Each row comes from the steps of one path. Every step used is in the known rows, and no mark comes twice. Write the path behind each row, first mark first.
(in the rows, 128 means zero)
Known rows
vuku/kuziru: [198 146 129 145 158 105 168 116  66 173 144 103 144 109 111 125 117 121
 130 115  99 132 145 129 119 162 152 139]
melev/mibem/varin/mumudez/vuku: [131  68 141  90 126 168 144 129  68 176 185 186 160  80  86 124  94 140
 124  69 148 109 119 162 202 109 113 128]
danut/lami/melev/vonil/tuluge: [ 69 127  98 132 105 122 113 180 155 149  54 128 153  73 103 118 134 138
  97 192 101  96 189 126 159 133 154 174]
melev/vonil: [ 67 131 134  84  99 133 129 133 117 126 152 155 124  79 137 118  91 142
  92 153 106 123 139 146 138 149 164 152]
varin/mumudez/vuku/kuziru/lami/melev: [188 122 130 136 141 180 160  99  41 110 154 178 126 123 118 137 119  83
 134  61 112 137 146 138 188 128 138 106]
varin/mumudez/vuku: [147 118 146  98 128 186 147  77  51  96 172 179 120 126 125 144 121 102
 126  53 119 153 118 152 203 131 125  90]
mumudez/vuku/kuziru: [197 152 121 140 118 154 177  94  37 158 156 120 145 120 115 154 126 113
 127  77  90 124 139 154 172 135 145  96]
varin/mumudez: [133 110 151  97 149 155 133  91  79  99 164 175 118 121 122 124 120 110
 125  83 130 162 118 142 169 146 123 118]
kuziru/lami/melev/mibem/varin/mumudez: [151  94  95 168 133 145 115 161 108 146 128 205 150 119  91  95 124  93
 133 145 133 114 149 157 146 102 116 169]
tuluge/vonil/danut/lami/melev/mibem/varin/mumudez: [114 140  97  97 140 178  93 174 109 153  98 186 181 145 104 111 117 148
 104 147 143  81 116 128 195 135 151 136]
kuziru/lami: [168 136  99 166 129 134 109 125 111 144 144 165 127 157 112 103 126 105
 136 147 113 158 123 156 123 126 126 157]
tuluge/vonil: [125 161 106 104 145 141  98 105 107 135 137 150 138 142 132 101 132 141
 104 126 122 123  87 136 166 156 141 147]
melev/vonil/tuluge: [ 78 137 121  76 101 131 140 146 128 163 130 123 137  77 149 124  97 132
 102 155  98 129 125 155 161 146 178 128]
tuluge/vonil/melev/lami: [103 170 102  93 140 155 109 145 127 136 107 122 161 148 130 111 119 153
  94 145 140  98  92 128 167 171 151 131]
vuku/kuziru/lami/melev/mibem/varin/mumudez: [214 113 109 176 165 129 160 151  67 179 139 158 153 103  94 106 107  96
 140 115 118 112 166 126 130 131 147 164]
tuluge/vonil/melev: [129 172 108 100 162 156 101 134 120 134 102 130 161 156 143 110 151 148
 104 140 143 105  79 133 160 171 139 135]
kuziru/lami/melev/mibem/varin/mumudez/vuku: [158  98  92 168 122 160 120 154  94 144 131 207 150 121  93 105 124  90
 133 131 129 111 149 162 163  96 117 156]
tuluge/vonil/vugak: [150 176  82  87 142 145 112 126 128 137 104 150 154 149 135 107 123 157
 124 139 145 125  73 148 177 151 139 119]
danut/vuku/kuziru/lami/melev: [168 142 130 180 136 115 149 139 100 183  85 103 155 120 114 118 153 113
 115 165  84  67 138 129 118  94 121 193]
mibem/melev: [103  97 129 144 143 111 116  92  75 159 177 142 154 129  51  99 107 138
 114 120 106 132 109 151 147 164 156  96]
kuziru/lami/melev/mibem/varin: [149 102  86 176 125 132 112 167 116 159 122 193 156 120  89  94 130  99
 130 163 129 110 149 163 134 102 117 174]
melev/mibem: [121 100 126 107 112 119 121 146  96 173 144 146 158 106  84 108 113 145
 130 127 116 105 120 163 170 127 111 146]
varin/mumudez/vuku/kuziru: [182 124 147 111 142 180 166  81  34 114 172 162 124 119 123 146 112  99
 132  42 112 146 131 137 194 139 140  93]
lami/melev/vonil/danut/vuku/kuziru: [ 85 136 114 130 103 124 143 191 114 135  72 156 173  91 119 128 132 115
  90 208 101  54 173 150 127 120 158 150]
danut/tuluge: [130 114 122 101 135 124 122  81  83 169 110 143 146  85 156 100 149 130
 117 151 115 128 138 138 124 141 137 147]
busupu/vonil: [128 160 101 153 115 140 140  92 129 125 143 135 162 137 140 106 146 120
 112 116 132 130  80 162 153 166 130 133]

Which path is each row?
[207 128 103 163 119 164 172 126  42 178 151 152 160 109  98 140 118 102
 132  86 104 102 152 156 176 109 140 119]  mumudez/vuku/kuziru/lami/melev/mibem/varin
[ 59 105 124 119 115 135 109 145  91 162 154 156 166 119  55 105  71 157
  97 158  98 102 135 136 155 164 196  99]  mibem/melev/vonil/danut/lami
[112 139 104  82 143 149 109 106 100 169  84 133 164 103 166  92 137 147
 101 158 132  95 118 116 145 159 156 148]  danut/tuluge/vonil/melev/lami
[132 174  99  96 135 159  97 141 101 141 120 162 166 178 128 115 127 142
 108 153 127 109  84 147 167 153 153 112]  tuluge/vonil/danut
[149 165  93 131 133 156 104 177 100 175  82 154 186 172 114 106 131 133
 111 172 111  51  99 134 167 117 147 151]  tuluge/vonil/danut/vuku/kuziru/lami/melev/mibem
[ 75 135 124  67  93 153 125 156 101 150 117 169 157  99 153 122  92 144
  96 188 110  99 144 146 133 143 183 125]  melev/vonil/danut/tuluge
[135  84 116 135 130 140 155 159  76 156 123 181 175  68  85 122 128 108
 116 118 133  74 166 159 175 111 120 140]  lami/melev/mibem/varin/mumudez/vuku/kuziru
[ 61  96 133 119 124 121 117 110  84 152 182 154 145  98  66  96  76 148
  96 133  98 117 123 141 149 168 185 112]  mibem/melev/vonil
[171  92 133 130 158 184 167 106  59 147 184 198 145  85 111 137 111 102
 115  66 155 138 141 150 168 113 136 122]  mibem/varin/mumudez/vuku/kuziru/lami/melev
[125 156 107  93 155 157  98 152 117 152 103 134 172 147 128 104 140 156
 111 136 143  85  79 134 177 162 132 142]  tuluge/vonil/melev/mibem
[153 175  89 185 109 156 148 150 124 152  86 136 202 172 132 116 154 107
 114 165 121  72  92 159 142 132 140 134]  busupu/vonil/danut/vuku/kuziru/lami/melev
[186 110 129 131 136 181 158 111  39 123 153 181 135 117 108 132 111  88
 139  58 112 123 145 139 200 123 132 110]  varin/mumudez/vuku/kuziru/lami/melev/mibem
[102 100 105 137 113 106 123 169 112 142  94 165 170  89  84 107 147 116
 116 168 118  77 159 168 153 119 109 154]  lami/melev/mibem
[198 149  98 175 142 123 154 172  80 169 113 144 157 125 110 115 107  98
 131 164  98 105 172 130 109 141 171 153]  vuku/kuziru/lami/melev/vonil/danut
[128 128  81 156 110 142 107 170 118 140  91 195 151 125 128  97 127  95
 118 203 112 104 163 152 116 115 153 164]  kuziru/lami/melev/vonil/danut/tuluge
[167 111 141 165 145 136 156 145  88 194 105 127 161 100 104 116 134 116
 116 136 103  60 138 126 141  83 117 195]  danut/vuku/kuziru/lami/melev/mibem/varin/mumudez
[ 64 123 111 123 104 116 129 161 127 109  99 171 146  71 122 115 132 114
  89 189 111  89 172 156 131 135 146 159]  lami/melev/vonil
[150  91 135 118 148 189 167 115  63 144 187 204 141  71 119 135  95 107
 106  72 152 130 147 144 169 115 150 129]  mibem/varin/mumudez/vuku/kuziru/lami/melev/vonil
[147 140 132 167 126 120 150 147 105 179  87 108 151 106 122 117 137 117
 106 171  81  60 145 124 119  95 134 200]  danut/vuku/kuziru/lami/melev/vonil
[164 156 118 155 120 141 141 184  93 176  72 134 192 171 107 140 144 115
 120 198 101  66 131 153 125 102 138 126]  vonil/danut/vuku/kuziru/lami/melev
[ 90  98 103 145 118 124 110 180 139 166  73 148 169  73  70 111 136 148
 105 170 124  85 187 131 163 118 121 184]  danut/lami/melev/mibem/varin
[140 137 113  98 119 147 123 141  80 169  95 160 183 149 137 128 137 131
 123 184 122 112 128 160 129 137 150  93]  vonil/danut/tuluge
[151 143 126 162 127 119 155 153 111 197  77  92 158 105 126 120 139 112
 111 172  78  63 137 129 130  94 142 188]  danut/vuku/kuziru/lami/melev/vonil/tuluge
[152 176  94 135 139 157 106 164 103 162  82 151 179 177 125 110 140 127
 107 175 111  65 100 133 155 123 151 148]  tuluge/vonil/danut/vuku/kuziru/lami/melev
[115 170  86 113 132 157  88 166 121 142  79 161 175 164 114 113 136 145
 102 177 123  89 117 132 172 147 154 134]  tuluge/vonil/danut/lami/melev
[180 128 120 114 130 187 166 117  56 108 140 185 131 111 128 139 100  94
 135  73 118 130 146 139 194 128 149 100]  varin/mumudez/vuku/kuziru/lami/melev/vonil/vugak
[113 145  99 135 107 143 113 197 122 145  61 153 188 156  88 139 141 135
 114 206 118  96 162 153 145 130 142 112]  vonil/danut/lami/melev
[ 67  98 126 106 119 135 114 127  73 168 158 164 168 110  77  99  76 149
  98 157 101 101 127 142 145 164 198  92]  mibem/melev/vonil/danut/tuluge
[119 135  91 167 103 141 110 181 128 137  89 182 152 138 117 107 131  98
 113 205 105  91 152 155 121  99 140 173]  kuziru/lami/melev/vonil/danut/vuku
